Each row was made from one walk, in order. Every step used is in the known rows, and no mark comes twice. Write each row's walk.
(in the rows, 128 means zero)
Known rows
H Y B: [144 140 108 120 174 137 105 177 179 110 154 143  84 146 146 150 143]
Y H: [140 147 102 141 213 148 107 168 164 110 150 161  98 119 126 134 129]
M B S X: [159 139 102 128 183 132 150 154 100 118 135 163 119 121 144 114  75]
Y B S X J Z: [107 215  75 159 154  88  87 179 150 127 105 172 107 121 134 147 133]
H Y: [145 125 115 110 199 173  96 178 154 124 161 153 110 112 102 128 110]
J Z M: [114 137  88 120 173 120  92 210 167 110 103 204  97 102 136 114 123]
B S X: [149 171  96 130 191 143 125 164 112 118 131 170 126 101 118 128  88]
Y B: [140 154  97 145 172 126 122 180 170 105 149 144  78 143 159 143 148]
Z M B S X J: [150 167  92 132 139 155 106 177 127 105 114 176 103  93 147  78 104]
Z M B S X: [158 131 100 114 170 135 144 167 108 105 120 184 113 113 152 101  75]
X S B: [141 156  80 167 211 187 108 190 120 124 105 170 105 118  96 116  85]
Z M B S X J H Y: [119 126  93  88 168 152 106 169 190 108 133 173 109 103 132  88  96]
Z M B S: [141 117  97 122 151 151 136 151 131  89 134 176 122 104 154 119 102]
H Y B S X: [149 171  99 114 179 127 118 162 133 112 131 166 110 128 136 148 105]
X S: [132 156  95 166 194 172 117 174 130 127 119 164 109  94  98 144 117]
M B: [159  93 111 143 183 143 158 167 125 117 161 139  97 135 159  99  98]
Z M B: [159  77 109 118 164 144 147 187 141 101 134 171  86 124 176  74 102]

Write each row's walk
[141 112  98 124 152 107 126 198 136 115 105 186  85 127 175  70  97]
S X J Z M B
[141 141  92 118 170 104 137 170 111 113 108 192 115 120 151 114  78]
J Z M B S X
[149 183  94 149 171 160  95 193 133 128 129 157  94  94 122  82 113]
S X J
[115 184  80 156 159  96 106 173 125 133 112 169 116 119 137 125 108]
M B S X J Z
[122 145  86 137 130 131 114 157 138  96 115 183 123 102 152 120 113]
X J Z M B S
[143 201  92 131 147 152  84 171 147 112 126 159 103 106 128 120 125]
H Y B S X J
[151 174  92 147 152 155 113 164 117 117 130 156 112 101 136  93 103]
M B S X J
[126 167  88 107 188 116 126 159 165 110 134 164 112 128 135 145 104]
J H Y B S X
[106 183  81 128 152 142  97 144 197  94 146 150 116 114 132 160 145]
X J H Y B S
[ 98 189  68 138 170 125 117 166 204 108 134 155 101 108 139 110 126]
Y B S X J H
[126 126  90 127 150 121 132 155 134  97 122 184 125 110 154 131 104]
J Z M B S
[109 161  88 104 188 159  93 162 190 121 147 158 120  96 102 116 106]
B S X J H Y
